Every row comes from one small tree of marks. The marks that hang from a mark follow it in brackets, in alphabetical order. Every link used is in the known rows. Which tree was each row made from?
Known rows
gitef{nosa}: [ 1.21 -0.26 -0.96  2.03 -1.75  0.44  0.20  0.04 -2.91  0.56 -0.97 -0.36
  0.68  0.56 -0.84 -0.60 -0.17 -2.58]
navat{bisugap gitef{vugu} risi}: [ 0.36 -0.66  0.15 -0.38  2.66  1.33  1.81 -0.94  5.67  0.70 -0.11  3.37
 -2.96  4.38  0.93 -0.53 -0.38  0.60]
navat{bisugap gitef{nosa{dosi}}}: [ 0.31  1.08 -0.38  0.50  1.23  0.71  2.67 -0.79  1.74  0.05 -1.08  1.78
 -2.63  6.08  0.29 -0.75 -1.49 -5.02]
dosi{navat{gitef risi taded}}: [ 0.58 -0.88 -2.29  0.33  1.77  1.13  1.38  0.96  0.40 -1.80  0.16  0.20
 -3.67  2.88  1.07  3.40  1.29  1.60]
bisugap{nosa}: [ 0.49  0.91  0.40  2.31 -0.43 -0.02 -1.05  0.92 -1.12 -0.14  0.73  0.01
 -0.27 -0.70 -1.67 -1.45  0.53 -1.10]
dosi{navat{risi taded}}: [ 0.77 -0.81 -2.09  0.27  1.82  0.43  0.70  1.03 -0.61 -1.13 -0.27  0.07
 -2.80  1.14  0.49  1.89  1.91  2.69]
nosa{dosi}: [-0.36  1.92  1.01 -0.03 -0.23 -0.80  0.38  0.18 -1.56  0.18 -0.91  0.54
 -0.55  1.81  0.27 -1.67 -1.15 -2.65]
nosa{dosi{navat{bisugap}}}: [-0.02  1.48 -0.12 -0.76  1.14 -0.33  1.77 -0.11  0.30 -0.43 -0.06  1.05
 -2.25  3.42  0.01 -0.81  0.27 -2.66]
dosi{navat{gitef risi taded{nosa}}}: [ 1.06 -0.99 -3.12  1.31  1.52  1.30  1.20  1.09 -1.52 -1.68  0.00 -1.89
 -4.25  2.90  1.24  3.74  1.39  2.09]
vugu{gitef{navat{taded{nosa{dosi}}}}}: [-0.82  0.69 -0.63 -0.07  0.39  0.17  0.14  0.69 -0.94 -0.34 -0.69 -1.55
 -3.84  3.54  2.22 -0.24  0.66  4.54]
nosa{dosi{navat}}: [ 0.05  1.30 -0.23  0.02 -0.57 -0.31  0.93  0.48 -2.08 -0.57  0.26 -0.03
 -1.20  1.88 -0.06 -0.18  0.14 -2.42]
bisugap{nosa{dosi{navat}}}: [ 0.52  1.93  0.20  2.29 -0.98 -0.30 -0.32  1.31 -2.98 -0.62  0.99  0.00
 -1.30  0.86 -1.79 -1.57  0.69 -3.02]
dosi{navat{bisugap}}: [ 0.43 -0.49 -1.59 -0.92  1.65  0.56  1.78 -0.29  2.47 -0.72  0.93  0.72
 -2.17  1.66 -0.27  1.16  1.81  0.00]
vugu{gitef}: [-0.62  0.37 -0.18 -0.57  0.33 -0.19 -0.20  0.02  1.15 -1.01 -0.72 -0.07
 -1.72  1.31  1.13  1.12  0.28  4.98]
vugu{gitef{navat{risi} nosa}}: [ 0.34 -0.10 -0.59  0.66 -1.37  0.58 -1.36  0.48 -1.05  0.56 -0.06  0.70
 -1.22  2.63  0.77 -0.08  0.69  5.36]
dosi{navat{gitef{vugu} risi taded}}: [ 0.72 -1.80 -2.15  0.94  1.06  1.64  2.09  0.59  0.74 -1.07  0.32  0.32
 -3.62  2.47  1.19  2.32  1.60  1.16]
navat{bisugap{nosa}}: [ 0.22  1.04  0.34  0.57  2.42  0.01  0.45 -0.07  2.91  0.09  0.15  1.74
 -1.90  1.69 -1.28 -2.15  0.61 -1.12]
dosi{navat{bisugap{nosa} gitef risi}}: [ 0.89  0.18 -1.46  0.62  2.18  1.07  0.81  0.55  2.69 -1.24  1.59  1.87
 -3.39  3.58 -0.73  1.70  1.43  0.67]
taded{nosa{dosi{navat}}}: [ 0.86  0.89 -1.49  1.51 -1.03  0.03  0.52  0.68 -4.49 -0.36 -0.23 -3.34
 -2.02  1.51  0.18  0.31  0.39 -1.31]
vugu{gitef{navat{risi taded} nosa}}: [ 0.23 -0.35 -0.97  0.89 -0.05  0.65 -0.65  0.70 -1.04  0.17 -1.10  0.53
 -2.57  3.22  1.40 -0.15  0.96  5.43]
vugu{gitef{nosa}}: [ 0.25  0.17 -0.92  1.08 -1.19  0.16  0.00  0.09 -1.18 -0.50 -1.52 -0.40
 -1.14  1.88  0.55  0.75  0.19  3.05]
nosa{dosi{navat{gitef taded}}}: [-0.24  1.01 -0.94  0.21  0.69  0.23  2.29  0.68 -1.38 -1.43 -0.42 -0.15
 -3.39  3.98  1.02  1.04 -0.03 -3.17]

Which tree is each row?
[ 0.20  0.73 -1.19  1.43  1.52 -0.17  1.24  0.77 -3.10 -0.30 -2.64 -2.65
 -3.43  2.33  1.12 -0.77 -0.20 -0.94] | navat{taded{nosa{dosi}}}
[ 1.50 -0.83 -2.32  1.52 -1.01  1.31  0.64  0.64 -1.64 -0.97  0.98  0.28
 -1.40  2.37 -0.15  3.15  0.85 -0.10] | dosi{navat{gitef{nosa} risi}}
[ 0.01  2.21  1.06  0.60  2.26 -0.47  0.68  0.02  2.00  0.27 -0.47  2.06
 -2.21  3.03 -1.14 -3.21 -0.14 -2.61] | navat{bisugap{nosa{dosi}}}
[ 0.03  1.32 -0.31  1.08 -1.34 -0.36  0.24  0.17 -2.19 -0.48 -2.11 -0.11
 -1.43  2.98  0.60 -0.32 -0.58  1.53] | vugu{gitef{nosa{dosi}}}
[ 0.29 -1.44 -1.74  1.00  3.43  1.89  4.13 -0.65  3.36 -0.13 -1.78 -0.91
 -5.85  5.17  1.97 -0.20  0.35 -1.62] | navat{bisugap gitef{vugu} taded{nosa}}
[ 0.58  1.14  0.20  2.77 -1.53  0.60  0.75  1.00 -1.99 -0.43  1.35  0.10
 -1.79  1.78 -1.32 -1.31  0.58 -4.06] | bisugap{nosa{dosi{navat{gitef{vugu}}}}}
[ 0.90 -1.47 -0.76  2.42 -2.47  1.95  1.94 -0.49 -0.62  0.54  0.02  0.00
 -0.54  2.15  0.28  0.01 -0.49 -3.91] | navat{gitef{nosa vugu}}
[ 1.12  0.87 -1.05  1.46 -0.93  0.12  1.71  0.00 -2.61  0.24 -1.00  0.45
 -1.10  3.27 -0.83 -1.13 -0.01 -4.42] | gitef{nosa{dosi{navat{bisugap}}}}
[ 0.75  2.07  0.29  2.33 -0.45 -0.40 -0.95  1.50 -2.93 -0.48  0.73  0.67
 -1.37  1.15 -1.81 -1.53  0.57 -1.58] | bisugap{nosa{dosi{navat{risi}}}}
[ 0.54 -0.25 -1.89  0.74  2.95  0.58  2.07  0.62  1.62 -1.25  0.04  0.43
 -4.18  2.34 -0.59  0.20  2.45 -0.49] | dosi{navat{bisugap{nosa} taded}}
[ 0.08  0.54 -0.20  0.55 -1.25  0.66  2.13  0.14 -1.13 -0.49  0.72  0.13
 -1.96  3.04  0.55  0.20 -0.05 -3.71] | nosa{dosi{navat{gitef{vugu}}}}
[ 0.47  0.97 -1.36  1.59  2.48  0.41  0.94  1.04 -1.88 -0.92 -2.38 -1.23
 -4.72  4.75  1.87  1.05 -1.10  0.65] | navat{gitef risi taded{nosa{dosi}}}
[ 0.27  2.21  0.37  0.84  5.23 -0.65  0.67  0.82  2.15  0.04 -2.56  2.87
 -4.66  4.55 -0.28 -3.10  0.04  0.47] | navat{bisugap{nosa{dosi}} risi taded}
[ 1.07 -1.06 -2.32  1.43 -1.76  1.47  1.56  0.32 -1.61 -1.23  1.34 -0.77
 -1.31  2.10 -0.26  3.01  0.97 -2.40] | dosi{navat{gitef{nosa}}}
[ 0.70 -2.06 -0.72  1.57 -0.10  1.68  0.17  0.47 -1.05  2.22  0.37 -0.72
 -2.48  1.10  1.30 -2.28  1.60  2.50] | gitef{navat{risi taded{nosa}} vugu}
[ 0.89 -1.16 -2.98  1.16  0.78  0.81  1.52  0.84 -2.53 -1.25 -0.20 -3.00
 -3.33  0.85  0.69  2.19  2.13  0.68] | dosi{navat{taded{nosa}}}
[ 0.23  1.25 -0.66  0.22  1.17 -0.42  0.98  0.99 -2.15 -0.72 -1.24  0.51
 -2.74  2.78  0.57 -0.15  0.36 -0.38] | nosa{dosi{navat{risi taded}}}
[ 0.48 -0.69 -0.78  2.68 -0.53  1.48  3.52  0.08 -1.70  0.17 -2.33 -0.06
 -3.21  4.47  1.16 -1.06 -0.86 -5.42] | navat{gitef{nosa{dosi} vugu} taded}
[ 0.42  0.90  0.32  0.57 -0.78  0.57  0.87 -0.32 -0.99  2.07  0.13  1.73
 -0.97  4.49 -0.29 -3.69 -0.21 -4.32] | gitef{navat{bisugap} nosa{dosi}}
[ 0.00 -0.28 -0.66  0.70 -2.00  0.74 -0.61  0.18 -1.02  0.39  0.32 -0.09
 -1.05  2.22  0.79 -0.08  0.79  3.29] | vugu{gitef{navat nosa}}
[ 0.71  0.00 -1.28  0.52  1.29  0.54  1.08  0.34  1.64 -0.79  1.53  0.74
 -2.37  1.44 -1.34  0.18  2.16 -0.56] | dosi{navat{bisugap{nosa}}}
[ 0.63 -1.07  0.06  2.63 -2.56  1.52  1.91  0.11 -3.48  2.58 -0.62  0.26
 -1.38  2.90  0.54 -4.52  0.46 -4.96] | gitef{navat{taded} nosa{dosi} vugu}
